Every row comes from one small tree of marks. The marks that hang from a mark follow it in brackets, in alphabetical order. Every link used is in the known rows. Which tree was each row made from?
In the rows, 128 means zero.
Known rows
giti(teza(nabam sigu)): [128 137 103 118 119 114 152 104 137 139 155 114 144 128 188 116 138 148
 137 127 118 138 116 121 124 145 135 135 168 142  77 105 140 158]
piluna(teza): [132 129 164 120 102 152 146 118 126 120 114 154 121 132 129 140 128 137
 125 131 138 130 150 143 143 146 147 132 111 132 146 124 145 106]
gofo(teza): [120 146 118 141 126 104 126 132 138 139 150 139 159 127 151 145 125 131
 126 135 114 109 151 134 129 124 143 134 144 152 126 127 151 140]
kido(gofo(teza)): [107 165 133 147 121  94 141 134 166 146 141 120 179 142 187 142 133 114
 121 144 124 109 167 135 133 127 143 158 161 156 111 136 170 146]
sigu(kido(giti gofo(teza))): [ 86 155 132 148 113  93  91 111 196 157 148 118 190 131 175 155 136  90
 130 102 107  90 151 139 131 112 144 158 179 157 113 142 179 172]
giti(teza(nabam sigu(kido(fize)))): [122 128  64 143 135  97 109  83 154 130 147 113 134 129 162 120 127 136
 146 108  98 121  75 111 140 143 147 107 188 141 101 102 131 162]
teza(fize giti nabam(kido) sigu): [153 104  70 112 112  87 149  81 134 186 117 150 167 143 211 170 144 133
 121 124  71 143  98 125 136 150 138 166 179 156 110  71 200 210]
bafiso(piluna(kido)): [127 141 172 101 118 140 144 142 130 123  99 145 130 122 131 134 151 141
 108 143 136 149 159 160 138 146 131 161 120  99 114 132 144 111]
sigu(kido(fize giti(teza) gofo)): [ 87 156 104 172 134  93  87  78 204 135 153 109 169 116 163 134 122 110
 145 106 101  88 125 134 147 116 138 147 185 137 117 133 166 189]
kido(gofo(teza(giti nabam))): [121 166 114 159  91  74 158 117 185 169 146 130 191 152 235 148 153 100
 108 134  97 129 168 144 142 129 120 195 182 171  83 117 190 176]
kido(fize): [137 132  91 151 143 115 129 116 124 122 118 138 128 121 133 129 119 144
 133 134 108 119 119 120 146 120 132 120 138 128 153 118 134 148]
sigu(kido(fize giti(teza))): [102 135  89 164 139 102  74  75 176 127 162 127 148  98 126 137 115 125
 149  99  94  93 108 134 147 115 136 120 167 133 129 122 148 184]
giti(teza(fize nabam sigu)): [152 114  86 112 144  98 154  88 145 143 157 113 155 134 181 136 134 156
 139 132  98 139  91 122 133 149 141 136 184 143  96  91 150 173]
giti(teza(fize nabam)): [154 129 102 134 142  84 149  91 163 126 172 110 151 135 159 123 136 138
 135 137 108 132 106 138 135 140 129 131 181 146  99 104 146 153]
nabam(teza): [130 127 124 139 113 103 126 127 141 137 125 141 136 127 136 147 122 128
 131 134 120 111 146 120 130 124 143 134 149 144 130 120 154 128]
gofo(teza(fize nabam sigu)): [159 118  77 112 140  87 161 111 134 159 142 129 173 145 194 158 141 151
 130 134  86 129 113 114 135 137 153 140 188 164 119  86 172 178]
nabam(kido(giti gofo)): [ 98 162 146 135 103  95 133 109 165 162 124 129 185 128 197 143 141 110
 127 131 120 103 168 147 121 113 131 173 165 149 112 125 209 189]
gofo(kido): [109 153 129 123 127 116 124 133 124 144 133 147 154 135 157 139 131 128
 126 129 127 112 133 149 125 128 145 132 132 146 130 129 158 146]
sigu(kido(fize)): [122 120  88 151 142 111  85 105 143 117 120 126 118 129 103 129 117 116
 135 109 107 111  90 116 144 128 140 100 149 127 153 124 118 130]
gofo(teza(giti nabam sigu(kido))): [117 117  76 133  95 100 105 100 158 175 141 140 164 142 195 164 142 107
 122  95  77 130 105 121 138 143 140 153 180 161  92 102 157 176]
kilep(sigu(kido)): [122 125 123 141 153 124  74 129 155 137 138 114 108 127  98 141 128  84
 128  99 133 144 127 128 102 131 128  91 127 146 145 161 122 117]
piluna(teza(nabam(kido))): [137 155 158 118  76 108 164 109 135 133 111 160 140 149 178 129 147 124
 120 145 140 131 155 157 129 152 148 136 148 163 122 102 185 120]
giti(teza): [113 141 127 140 130 119 120 111 150 123 165 121 135 115 138 122 118 136
 136 133 130 120 130 138 125 136 132 129 138 133 100 128 131 135]
kilep(sigu): [137 140 126 139 155 126 119 138 136 142 140 124 119 122 128 139 129 114
 125 123 132 153 159 133 106 122 119 107 118 145 145 154 138 134]
sigu(kido(giti(teza(nabam)) gofo)): [ 94 161 136 148 104  87 111  88 214 140 166  91 175 136 188 114 152  89
 137 103 120 114 133 144 128 125 122 159 201 149  68 131 160 170]
nabam(kido): [117 140 125 129 113 106 123 122 128 142 126 143 143 130 147 134 127 122
 126 138 130 114 134 139 116 131 142 128 139 144 123 118 163 139]
kido(fize gofo(teza)): [119 171 100 170 135  81 142 120 162 141 133 128 177 136 190 145 123 130
 126 147 106  99 157 127 147 117 148 148 169 156 134 126 177 165]
giti(teza(sigu(kido(fize)))): [105 116  67 143 149 118  84  86 146 128 141 124 129 117 135 135 108 144
 148 105  98 108  77 109 141 144 159 105 163 129 122 115 128 160]
gofo(teza(fize sigu(kido(giti)))): [120  94  82 115 144 102  89  88 156 170 143 136 181 119 152 187 127 133
 141  91  69  96  97 116 136 123 162 136 179 150 144 101 177 205]
piluna(kido(fize(teza) giti gofo)): [128 133 143 157 100  95 168  77 179 120  87 128 145 126 183 140 131 128
 145 133 102 111 159 151 173 122 140 189 148 118 139 131 169 174]
kido(giti gofo(teza(nabam sigu))): [116 164 114 125 105  89 169 115 165 176 139 122 210 135 252 151 160 130
 128 122  95 116 170 125 131 115 133 184 197 168  91 109 205 214]
piluna(kido(fize)): [127 145 117 144 119 123 146 108 129 133 101 152 117 122 150 126 118 154
 127 146 102 118 147 150 154 129 146 136 127 115 158 135 150 136]
bafiso(piluna(kido teza)): [130 141 210  92  94 163 164 132 128 114  84 172 120 127 136 148 149 150
 104 142 146 150 182 176 151 165 153 167 102 103 133 128 160  89]

Which tree is each row?
[120  93  52 154 113 101  80  84 148 166 103 161 135 121 152 185 111 125
 134  94  60 105  93  97 158 135 156 143 167 140 144 100 163 180]  nabam(teza(giti sigu(kido(fize))))
[122 109 113 166 123  85 109  77 194 105 103 104 145 134 135 144 128  90
 154  95 108 104  99 121 164 120 136 154 172 128 134 118 138 172]  sigu(kido(fize(teza) giti gofo))
[164  91  73 111 127 110 155  91 133 169 120 138 152 141 191 165 145 141
 122 113  70 153  93 118 149 145 124 166 168 139 114  81 163 197]  teza(fize giti nabam sigu)
[ 89 177 191 120 111 120 148 113 188 138 135 128 183 109 192 139 155 136
 116 138 126 129 194 178 141 136 128 205 155 109  77 140 192 168]  bafiso(piluna(kido(giti(teza) gofo)))
[128 106 133 110  92 167 142  97 117 160 100 176 128 127 172 177 129 148
 119 110 101 140 136 132 156 159 151 169 109 129 134 106 166 158]  piluna(teza(giti sigu))
[158  84 135  86 133 157 148 102 119 145  92 176 149 125 149 207 147 158
 108 112  92 162 119 132 166 174 147 185 125 116 134  76 180 169]  bafiso(piluna(teza(fize giti sigu)))
[127 156  66 142 123  77 147  86 134 147 142 138 161 123 212 126 129 157
 143 142 101 117 113 122 130 140 150 126 187 160  97  88 182 191]  giti(teza(nabam(kido(fize)) sigu))
[112 170 101 117 108  86 152 121 135 185 150 160 213 128 245 166 156 144
 131 118  87 103 157 143 125 113 150 166 186 182 105  99 216 229]  gofo(kido(giti) teza(nabam sigu))
[108 125  63 145 136 104  86  95 147 159 132 149 169 106 162 171 120 138
 143  94  67  87 112 109 147 112 160 127 174 151 150 107 171 210]  gofo(teza(sigu(kido(fize giti))))
[ 94 147 125 123  92  86 137 103 158 189 109 145 200 124 227 176 137 127
 138 126  99  90 173 120 122 117 158 183 185 163 112 105 240 208]  nabam(kido(giti gofo) teza(sigu))
[141 101  87 110 127  81 131  97 127 172 111 154 163 130 170 184 119 148
 137 137  88 103 115 110 127 140 175 136 179 160 141  84 206 176]  nabam(kido teza(fize sigu))
[136 126 170 116 102 155 138 125 135 125 100 176 137 122 136 177 151 130
 101 119 123 159 156 153 159 160 127 182 109 117 120 103 161 133]  bafiso(piluna(teza(giti)))
[130  74  89 112 132 100  89  84 155 167 119 138 161 120 135 189 124 126
 147  87  69  98  96 104 137 124 163 139 187 141 151  97 178 191]  nabam(teza(fize sigu(kido(giti))))
[127  67 117 116 114 123 101  86 152 121 106 116 128 123 119 158 131 106
 158  76 108 122  77 108 143 135 144 140 146 122 122 106 114 168]  fize(teza(sigu(kido(giti))))
[109 138 102 159 139 102  96 108 170 125 110 107 137 146 139 127 124  99
 131 114 117 106 106 120 145 129 143 125 164 128 139 136 138 136]  sigu(kido(fize gofo))
[136 132 111 164 117  65 152  90 164 110  92 118 149 146 170 137 125 108
 143 146 129 109 122 128 153 138 148 154 164 146 125 107 164 155]  nabam(kido(fize(teza) gofo))
[147  76  69 114 122 107 108  83 151 167 120 127 144 148 163 164 142 112
 126  90  70 148  60 112 146 151 134 147 179 138 115  87 148 177]  teza(fize giti nabam sigu(kido))
[122 136 140 111  93 161 166  79 118 154  78 190 131 109 187 163 124 185
 134 127  83 114 172 151 169 136 169 163 120 117 179 116 199 179]  piluna(kido(fize giti) teza(sigu))
[143 118 127 111  78 147 167  97 126 158 104 166 136 141 200 160 148 140
 116 115 101 157 136 132 151 160 138 172 137 143 115  93 171 158]  piluna(teza(giti nabam sigu))
[106 180 126 136 110  83 139 102 165 154 178 139 189 120 211 130 149 132
 137 123 112 105 151 166 124 115 130 154 178 165  87 115 190 202]  gofo(kido(giti(teza(nabam))))
[157 113 144 131 126 111 162 112 140  82  74 143 113 122 122 142 140 143
 131 139 125 146 128 148 171 149 139 163 127  98 132 111 125 123]  bafiso(piluna(kido(fize(teza))))
[127 146 101 131 148  76 126 120 142 161 155 156 193 137 173 174 123 141
 127 141  96  93 133 150 134 129 166 135 165 169 146 112 192 173]  gofo(kido teza(fize))
[118 119  93 113 138  97 121  70 146 171 157 144 186 104 185 171 121 161
 146 123  82 103 116 135 127 131 156 150 175 148 116  88 209 228]  nabam(kido(giti(teza(fize sigu))))
[121 112 104 106 110 121 112 102 146 154 123 119 151 131 165 134 153 113
 138  80 100 128  99 115 124 123 129 135 176 140 109 107 144 179]  teza(nabam sigu(kido(giti)))
[105 168  76 151 126  73 142 109 143 171 116 144 195 135 231 163 123 144
 129 150  96  91 150 120 137 131 171 151 184 171 126 106 219 198]  nabam(kido(fize gofo(teza(sigu))))
[102 107  84 133 109 120  78 104 149 174 135 151 159 127 165 181 122 114
 124  91  79 116 106 116 140 145 153 151 152 148 113 112 153 175]  gofo(teza(giti sigu(kido)))
[124 102 164  82 120 168 111 128 125 113  87 150 124 131 111 163 150 129
 119  96 138 147 111 127 142 174 159 134 128 113 125 105 135 110]  bafiso(piluna(teza(sigu(kido))))
[157 145 179 100 108 134 173 138 133 101 105 148 135 141 144 136 169 132
 109 133 151 163 152 149 141 157 128 152 140 132 108  99 150 105]  bafiso(piluna(teza(nabam)))
[146 117 112 167 132  87 157  96 164  95  97 106 132 144 150 132 124 115
 145 134 126 121 115 118 164 133 136 154 152 128 131 115 127 143]  kido(fize(teza) gofo)
[150 115  88 100 125  86 152  84 131 175 122 139 182 130 205 160 149 144
 137 121  79 124 114 125 125 124 140 153 192 160 122  76 210 224]  teza(fize nabam(kido(giti)) sigu)
[129 132 101 154 128  83 134  99 182 172 143 136 195 143 198 183 130 116
 115 134  76 113 146 140 155 134 139 194 172 156 119 115 196 190]  kido(gofo(teza(fize giti)))
[116 161  82 183 120  83 131 104 172 165 133 148 185 132 210 169 125 125
 118 136  79 105 159 134 163 122 135 183 166 157 127 119 195 196]  kido(fize gofo(teza(giti)))
[133 101  92 112 159 119 130  90 134 143 154 120 149 119 150 152 114 164
 143 127  98 125  92 118 137 148 153 132 158 129 114 103 148 172]  giti(teza(fize sigu))
[179 110 146 107 114 121 168 105 149 128 107 163 151 142 158 177 167 133
 100 124 102 173 132 154 165 163 121 186 151 131 118  77 177 150]  bafiso(piluna(teza(fize giti nabam)))
[145  84  93 162 133  95  98  88 157  84 104 114 103 136  88 135 114 104
 151 103 117 117  66 114 159 139 143 109 147 125 145 112  91 121]  sigu(kido(fize(teza)))
[155 111  84 100 129  87 158  98 121 160 115 131 160 147 190 147 144 142
 130 135  97 135  96 119 124 144 149 134 184 157 120  79 185 179]  teza(fize nabam(kido) sigu)
[128 179  62 173 108  59 141 109 153 174 147 176 197 135 232 165 140 131
 118 136  72 106 147 153 154 120 140 164 180 185 122  99 209 212]  gofo(kido(fize) teza(giti nabam))
[ 95 159 105 117 122 108 125 122 127 188 145 167 207 115 215 184 133 153
 133 114  88  89 158 141 126 112 162 159 159 169 125 112 210 225]  gofo(kido(giti) teza(sigu))
[133 138 105 107 105 102 154 116 116 158 114 135 152 143 199 130 146 133
 127 132 117 132 121 122 114 140 141 134 167 158  99  94 174 162]  teza(nabam(kido) sigu)
[102 156  92 149 142 111 138  80 163 154 141 122 181 107 212 147 123 158
 145 121  88 101 142 120 148 116 139 169 176 136 112 114 190 226]  kido(fize giti(teza(sigu)) gofo)
[144  88  65 151 106  92 135  71 130 144  88 160 137 124 176 179 117 137
 143 120  82 126  89 113 164 148 148 166 145 142 128  75 164 200]  nabam(kido(fize(teza(giti sigu))))
[ 96 111 104 121 133 132  82  99 149 134 153 113 132 121 131 134 116 128
 142  99 119 115  83 115 124 152 155 113 152 128  97 125 119 138]  giti(teza(sigu(kido)))
[152  88  79 184 143  93  82  81 175 120 114 129  99 123 107 168 116  80
 141  89  97 149  97 122 150 136 123 124 131 145 154 131 116 159]  kilep(sigu(kido(fize(teza(giti)))))
